What can hang from each mark
H: J P
G: M
T: Z
M: G Z
P: H
Z: M P Q T
J: H

Each row was made from one small tree. Brackets hold a mark, then the marks that hang from it, in alphabetical order. Every link used is in the known rows. Write each row's tree.
(in the rows, 128 means zero)
Known rows
[Z [M G] [P [H J]] Q T]: [105 120  99 155 121  90 183 156 186 128 159 134 128 197 139 164 130 121
 211  83 152 155  12  87 138 112 123  85 103 183 106 154  71 138  74 126
 151 159 104  96 135  87 134  71 105 126 160 146  77 122  95 147 130 159
 158 111 154 112 135 177 123 183  96 149 101 102 168  80 120 126 164 133
 137 124  66 181  60 174 127 141  59]
[T Z]: [129 119 118 103 110 106 125 146 134 127 131 154 116 156 134 127 167 137
 145  90 117 140 114 112 148 137  97 133 120 115 155 135 128 117 102 121
 134 151  89 114 107 143 123 106 125 138 117 129 112 127 138 143 103 137
 106 128 125 127 127 130 111 117 104 136 108 118 133 133 127 135 152 131
 119 124 113 132 116 128 132 130 117]
[G [M [Z Q]]]: [145 120 111 106 109 101 127 118  99 142 149 129 124  34 137 118 144 132
 159 100 106 143  91  96 163 138 133 140 128 146 125 138 127 113  99 144
 138 113 137 136 116 125 137 100 113 125 172 143 104 113 121 130 105 123
 120 120 128 126 130 179 115 166 110 131  81 110 126 137 147 140 145 185
 126 133 107 118  99 126 108 138  69]
[J H]: [125 121 112 105 106 118 156 128 134 134 138 141 126 137 133 127 151 140
 151 136 119 153 109 131 143 129 130 142 142 143 133 137 115 109 123 125
 125 125 103  87 110 146 115  90 114 169 158 134  97 115 111  89  92 127
 133 127 131 113 147 167 133 117 109 118 120 122 128 122 124 141 131 136
 135 128 130 124 113 118 154 122  96]
[G [M [Z P Q T]]]: [141 130  99 123 102  98 117 120 135 148 162 134 133  15 146 127 123 125
 171  69  83 164  60  79 157 125 149 123 103 153 132 167 110 144  73 136
 144 102 126 128 130 104 150  77 123 126 163 164  80 135 106 165 110 127
 129 110 146 123 124 221 122 181  79 142  80 107 152 130 126 125 162 189
 125 139  80 129  92 120  96 160  63]
[Z Q]: [135 120 117 117 109 111 146 136 115 131 137 140 115 102 136 131 153 132
 129 134 123 148 118 104 149 130 154 127 128 158 123 137 110 108 109 137
 131 116 128 105 120 139 131  85 122 128 148 137 100 137 122 171 138 127
 133 116 124  93 126 168 117 147 107 148  91 111 132 121 122 130 134 144
 111 135 141 148 101 123 139 114 103]
[T [Z Q]]: [128 110 122 113 108 107 131 144 123 127 135 148 107 131 140 125 169 135
 148  78 114 146 111  97 150 142 112 133 108 141 141 138 126 117  90 128
 136 126  86 116 116 149 131  87 118 135 131 134 107 135 142 178 133 135
 116 128 125 106 128 164  96 142  91 142  90 111 131 123 111 125 150 150
 107 121 125 132 105 127 134 117 111]
[Z [M G] Q]: [132 107 119 127 119 102 175 158 126 119 147 126 128 207 131 130 152 125
 170 103 155 148  91  95 140 122 121 101 142 163 126 135  98 107 110 134
 129 152 142 101 128 105 116  78 122 121 162 146  87 137 112 154 130 138
 144 131 134  84 148 153 116 178 123 145  83 109 139 104 132 137 156 149
 124 123 139 163  84 148 132 149  80]
[T [Z [M G] [P H] Q]]: [107 103 118 137 117  83 174 146 163 120 145 135 125 214 136 139 156 122
 204  48 132 138  54  80 136 113  88 107 109 164 149 138  90 130  78 121
 135 191  81 101 135 120 122  79 121 123 136 153  92 127 114 147 114 155
 150 129 140  90 137 143  85 178 109 139  96 112 150  78 135 130 187 139
 125 117  64 166  81 140 125 153  71]
[Z [M G] P T]: [127 128 102 135 118  96 158 151 157 126 149 135 143 188 130 139 126 130
 183  67 151 166  58  98 134 103 116  90 125 152 137 163  69 137  96 124
 129 145 123  95 129  76 122  77 128 120 142 169  60 152  99 129  95 141
 145 123 151 103 132 166 151 162 108 152  99 114 165 100 136 139 169 137
 135 123 105 161  90 155 115 183  80]
[H J P]: [116 134 109 112 119 111 147 175 113 135 147 153 116 144 131 138 143 126
 127 140 119 145  51 120 157 151 135 109 129 127 106 152  92 118 130 126
 142 124  91  84 111 118 123 121 136 123 148 116 109 121 119  99 130 127
 107 124 126 120 132 148 138 153  76 131 121 105 133 134 159 136 117 109
 129 135 111 146 120 128 120 131 107]
[M G [Z Q T]]: [138 118 102 103 112  96 150 141 125 123 166 132 123 163 138 137 145 128
 170  62 128 149  78  93 155 145 121 103 113 161 112 166  97 115  87 129
 149  95 138 124 139  80 125  76  92 142 176 167  86 142 118 114 134 132
 133 103 148  90 136 190 112 155  87 149  78 103 125 111 104 128 173 198
 128 137 129 117  80 151 124 159  80]
[T [Z M P]]: [122 117 119 129 114  95 136 154 154 134 136 150 134 168 132 121 155 129
 172  63 116 146  75  97 136 115 100 123 105 130 175 136 107 130  88 120
 131 156  82  99 112 134 127  94 138 109 109 148  76 145 126 155  83 138
 115 137 132 121 128 141 112 160  97 142 100 120 157 117 154 137 176 102
 125 121  85 155 119 119 115 152  98]
[Z P T]: [125 136 100 126 107 103 122 134 142 135 146 150 128  93 132 141 124 131
 146 107 111 166  85 104 140 112 146 117 106 145 129 163  96 138  90 126
 132 117 112 100 125 110 138  78 137 124 124 158  74 150 110 149 106 127
 126 109 143 110 116 182 156 131  86 145 106 118 157 118 114 128 155 127
 116 134  93 141 106 133 111 153  90]
[Z [M G] [P [H J]] T]: [ 96 127  93 144 122  87 176 159 193 124 156 138 139 197 131 169 120 123
 208  69 165 146   4 102 136 106 107  93 106 161 117 158  65 140  90 122
 148 169 101  96 127  80 126  94 124 124 137 142  77 115  93  97 102 157
 139 120 156 121 132 149 150 162 112 144 118 107 165  87 136 137 170 120
 155 126  65 174  75 175 118 146  60]
[M [Z Q]]: [140 113 116  99 116 102 138 132 114 134 141 137 120 110 137 127 153 124
 155 101 112 139  90 101 157 141 133 132 117 161 130 137 117 108 102 133
 132  85 131 119 121 121 129  83 119 120 154 148  97 143 123 125 107 127
 120 112 130  95 133 189 103 158  88 138  82 107 118 130 128 135 157 165
 106 145 135 121 105 131 126 130 102]
[H J]: [128 124 114 109 119 109 147 163 131 134 141 149 122 158 132 151 152 134
 149 123 123 150  72 122 152 134 139 124 125 131 125 130 104 115 115 127
 141 124 102 102 105 133 121 115 121 137 140 126 110 110 122 129 115 136
 115 125 131 126 128 153 163 132 103 151 112 109 134 136 138 140 119 115
 131 132 125 151  98 142 138 112 106]
[Z [P [H J]] Q]: [104 120 106 130 117  92 161 142 150 138 136 151 122 129 136 162 138 116
 176 128 106 151  36 103 146 116 149 139  93 172 117 130  82 128  97 134
 144 150  78  92 123 134 138  93 130 128 138 131 115 106 101 142 130 145
 141 110 134 112 116 167 133 168  73 154 105 104 149 108 115 125 142 117
 117 134  72 177  85 148 140  97  75]

Which tree is each row?
[128 105 126 119 119 100 164 160 139 120 143 131 118 212 137 119 174 134
 177  56 148 145  85  91 139 134  94 100 128 143 145 136 108 112  88 129
 139 167 105 107 126 117 116  82 102 129 146 147  90 135 131 163 127 143
 130 140 130  97 141 131  90 171 109 135  80 111 144 106 137 135 175 151
 124 112 123 158  92 139 138 152  88]
[T [Z [M G] Q]]
[107 119  91 118 116  74 161 138 168 128 163 135 126 173 139 169 129 113
 214  64 113 149   4  93 155 132 120  95  84 177 114 159  72 136  77 134
 161 113  92 112 147  80 127  81  93 143 164 166  95 115 101  98 125 138
 144  95 155 116 131 204 127 170  54 153  93  96 131  90 101 128 173 177
 138 140  67 145  65 172 125 146  49]
[M G [Z [P [H J]] Q T]]
[137 132  98 111 108  94 119 127 139 136 153 143 136  94 135 136 123 127
 162  66 101 155  72 100 149 130 125 123  93 152 136 163  91 136  87 123
 135  82 110 113 126  93 134  83 126 124 137 171  76 152 112 122  80 126
 124 101 145 125 129 202 139 143  77 148  94 110 139 121 125 132 174 159
 124 145  94 109 109 131  97 167  84]
[M [Z P T]]
[120 128  92 117 108  86 127 118 161 137 144 143 132 103 132 155 117 125
 194  73 115 135  56 101 147 117 106 131  92 170 124 149  96 135  84 114
 137 106 101 119 132  96 132  83 123 110 126 160  83 141 104  84  83 135
 133  95 146 123 122 182 118 131  96 131 110 112 140 105 140 130 184 160
 129 147  53 122  99 148 108 154  76]
[M [Z [P H] T]]
[109 132  97 146 111 101 149 140 173 137 152 152 121 120 143 165 125 120
 174 108 114 159  37  97 148 110 152 115  85 175 100 154  87 137  76 134
 153 126  77 100 130 119 144  77 111 123 142 136 100 119 102 162 143 147
 144  98 154 126 120 196 133 155  85 153 110  99 160  99  95 119 152 130
 125 135  67 164  75 157 133 104  73]
[Z [P [H J]] Q T]
[123 128  95 131 106  86 124 103 154 150 159 134 133  35 143 139 116 124
 196  71 111 146  53  83 152 123 133 134  99 168 116 155 107 139  67 128
 140 117 112 137 136 105 152  80 124 103 165 156  83 117 100 134 111 136
 133 103 152 131 121 200 118 172 101 133  94 109 155 104 127 127 173 196
 133 141  40 132  82 140  97 151  47]
[G [M [Z [P H] Q T]]]
[100 108 116 138 124  79 184 161 177 123 152 140 125 218 139 148 155 116
 217  57 130 144  11  86 143 113  90 101 105 155 137 133  86 134  81 126
 153 186  63  98 128 115 120  89 109 132 142 145  99 102 115 137 121 156
 140 132 138 119 141 137 102 189  71 147  96 103 155  89 132 134 171 124
 135 115  67 184  69 158 141 134  66]
[T [Z [M G] [P [H J]] Q]]
[105 111 121 147 122  92 160 158 185 134 144 151 124 149 141 151 152 118
 206  68 119 142  19  87 141 112 106 113  88 160 145 131 105 138  70 121
 147 162  52 102 117 140 134  96 113 119 125 130  91 111 117 158 113 161
 137 126 137 121 129 147  91 177  71 139 102 105 162  99 143 131 173 103
 129 121  49 178  89 146 129 116  79]
[T [Z M [P [H J]] Q]]
[128 129  96 105 108  83 139 139 133 124 158 136 142 156 132 138 125 126
 178  56 110 150  68 102 150 126 114 103 105 147 133 169  67 133  99 132
 138 108 128 109 138  67 119  79 115 135 141 179  73 141 107  95  85 126
 130 101 150 122 129 196 145 147  69 138  90 112 133 114 118 136 176 175
 132 142  96 119  93 144 111 185  71]
[M G [Z P T]]
[124 125  95 126 110  84 135 114 156 136 150 141 130  84 141 148 123 118
 190  70 112 138  61  86 148 128 130 127  86 193 112 152 100 136  72 125
 142  90  97 115 140 105 144  69 118 110 143 158  83 151 106 124 111 138
 143  92 148 100 129 202 105 158  81 138  96 106 143  93 123 119 187 170
 116 148  69 127  87 147 110 134  72]
[M [Z [P H] Q T]]
[129 119 110 126 122  92 173 155 138 124 136 128 144 210 125 128 138 126
 176  82 134 156  70 100 137 103 120 105 145 140 148 142  66 116 115 131
 123 170 132  86 124  95 114  86 150 126 135 159  79 137 103 130  93 132
 141 137 134  98 128 156 143 173 110 144  98 119 147  99 145 145 166 119
 137 125 106 172  95 138 115 173  79]
[Z [M G] P]
[120 109 120 132 117  91 160 155 147 124 151 130 126 187 138 126 159 126
 188  46 117 153  64  79 140 120 105  95 115 143 159 145  82 130  84 130
 133 172  86  96 133 119 118  72 117 134 134 166  84 141 120 177 117 143
 144 140 131  97 136 154  89 191  85 145  77 111 153 104 131 132 184 134
 120 114 103 166  92 133 125 164  83]
[T [Z [M G] P Q]]
[127 125 111 158 116 115 147 146 162 139 156 140 132 101 142 129 134 123
 166  97 137 164  85  84 135 109 153 105 103 176 126 164  96 140  68 127
 133 112 112  93 134 113 144  61 128 101 143 160  61 168  98 194 120 146
 148 116 147  86 123 192 119 175  89 152  89 109 176 104 129 122 174 135
 104 130 101 164  93 136 107 151  82]
[Z M P Q T]
[129 120 106 144 113 103 169 154 150 124 159 128 132 173 138 136 135 127
 175  73 136 168  58  79 134 111 142  85 115 174 130 168  79 138  78 130
 135 139 128  89 144  91 134  56 117 114 161 172  61 163 100 170 133 141
 160 115 152  83 133 183 129 190  97 155  83 109 166  88 109 127 173 150
 118 121 109 170  81 150 116 168  71]
[Z [M G] P Q T]
[107 130  97 153 123 104 159 157 203 140 149 150 141 131 136 164 122 121
 202  93 161 145  29 103 138 108 115 106  93 165 123 141  91 144  78 118
 143 139  84  99 116 102 136  96 137 106 128 130  74 127  97 123  91 153
 135 116 155 123 121 158 142 149  92 139 125 109 172 103 156 135 162 107
 142 129  49 171  85 163 117 134  75]
[Z M [P [H J]] T]
[109 112 109 143 124  86 189 155 168 129 147 131 132 207 134 156 138 112
 206  89 145 142  14  94 144 102 126 101 108 175 129 131  62 123  94 135
 146 173  93  89 129 108 126  90 118 129 151 141  94 113  92 132 123 151
 155 123 145  99 140 168 129 196  82 149  97 104 150  89 137 134 164 116
 130 127  70 192  66 163 137 131  59]
[Z [M G] [P [H J]] Q]
[132 116 112 138 118 114 168 151 156 124 157 126 126 156 136 130 151 135
 175  76 169 154  92  89 139 122 129  82 128 165 108 155 101 116  87 129
 138 139 134 106 135  91 126  69 115 121 172 152  66 151 111 159 142 147
 147 122 146  88 138 162 125 165 118 141  89 107 156  98 125 129 161 157
 124 124 133 154  80 162 129 159  82]
[Z [M G] Q T]
[136 128  97  93 114  95 141 138 131 125 152 129 133 174 131 139 135 134
 176  63 133 143  85 108 153 152 101 104 129 144 121 167  91 117 103 124
 143 103 138 122 132  75 117  83 103 139 157 167  83 131 116  72 103 128
 121 105 146 117 137 173 143 131 109 132  96 111 123 118 118 136 168 195
 140 139 121 112  92 157 116 173  82]
[M G [Z T]]
[118 123 106 128 111  94 150 114 142 132 133 141 122  98 135 146 131 117
 167 146 100 141  79  95 144 102 148 141 107 178 125 134  87 129 100 133
 126 138 103  95 127 136 137  76 141 110 137 141 108 132 106 148 127 133
 149 110 136  93 123 179 113 160 100 138 106 112 142  93 120 125 159 140
 111 138  84 163  97 125 126 110  81]
[Z [P H] Q]
[131 121  99 108 111  86 142 132 129 124 167 128 129 145 139 139 130 124
 179  57  92 159  50  91 149 131 132 106 103 167 132 172  76 138  88 136
 142 101 129 110 149  77 130  58 111 140 160 182  76 146 105 132 123 131
 147  98 153  96 132 216 128 175  65 153  72 104 138  98 103 126 177 188
 117 142 107 123  84 145 117 173  61]
[M G [Z P Q T]]
[103 112 114 127 121  82 167 146 171 119 137 137 134 228 129 142 149 128
 214  40 138 136  63  90 132 111  72 113 119 140 153 132  83 127  84 114
 127 206  87  99 124 112 113  97 136 123 112 150  86 119 117 112  85 144
 137 134 135 120 129 126 102 158 115 130 106 118 149  83 149 141 189 130
 143 119  55 168  96 147 115 166  78]
[T [Z [M G] [P H]]]
[126 119 117 117 104  97 132 133 128 136 145 148 117 127 140 124 158 126
 154  74  87 158  86  89 145 121 130 134  95 137 153 143 103 129  83 140
 135 125  77  96 125 146 136  74 122 131 120 156 102 134 130 203 122 134
 128 125 126 104 121 176  97 163  70 145  86 112 146 113 106 121 163 139
 100 125 104 145 109 112 130 130  96]
[T [Z P Q]]
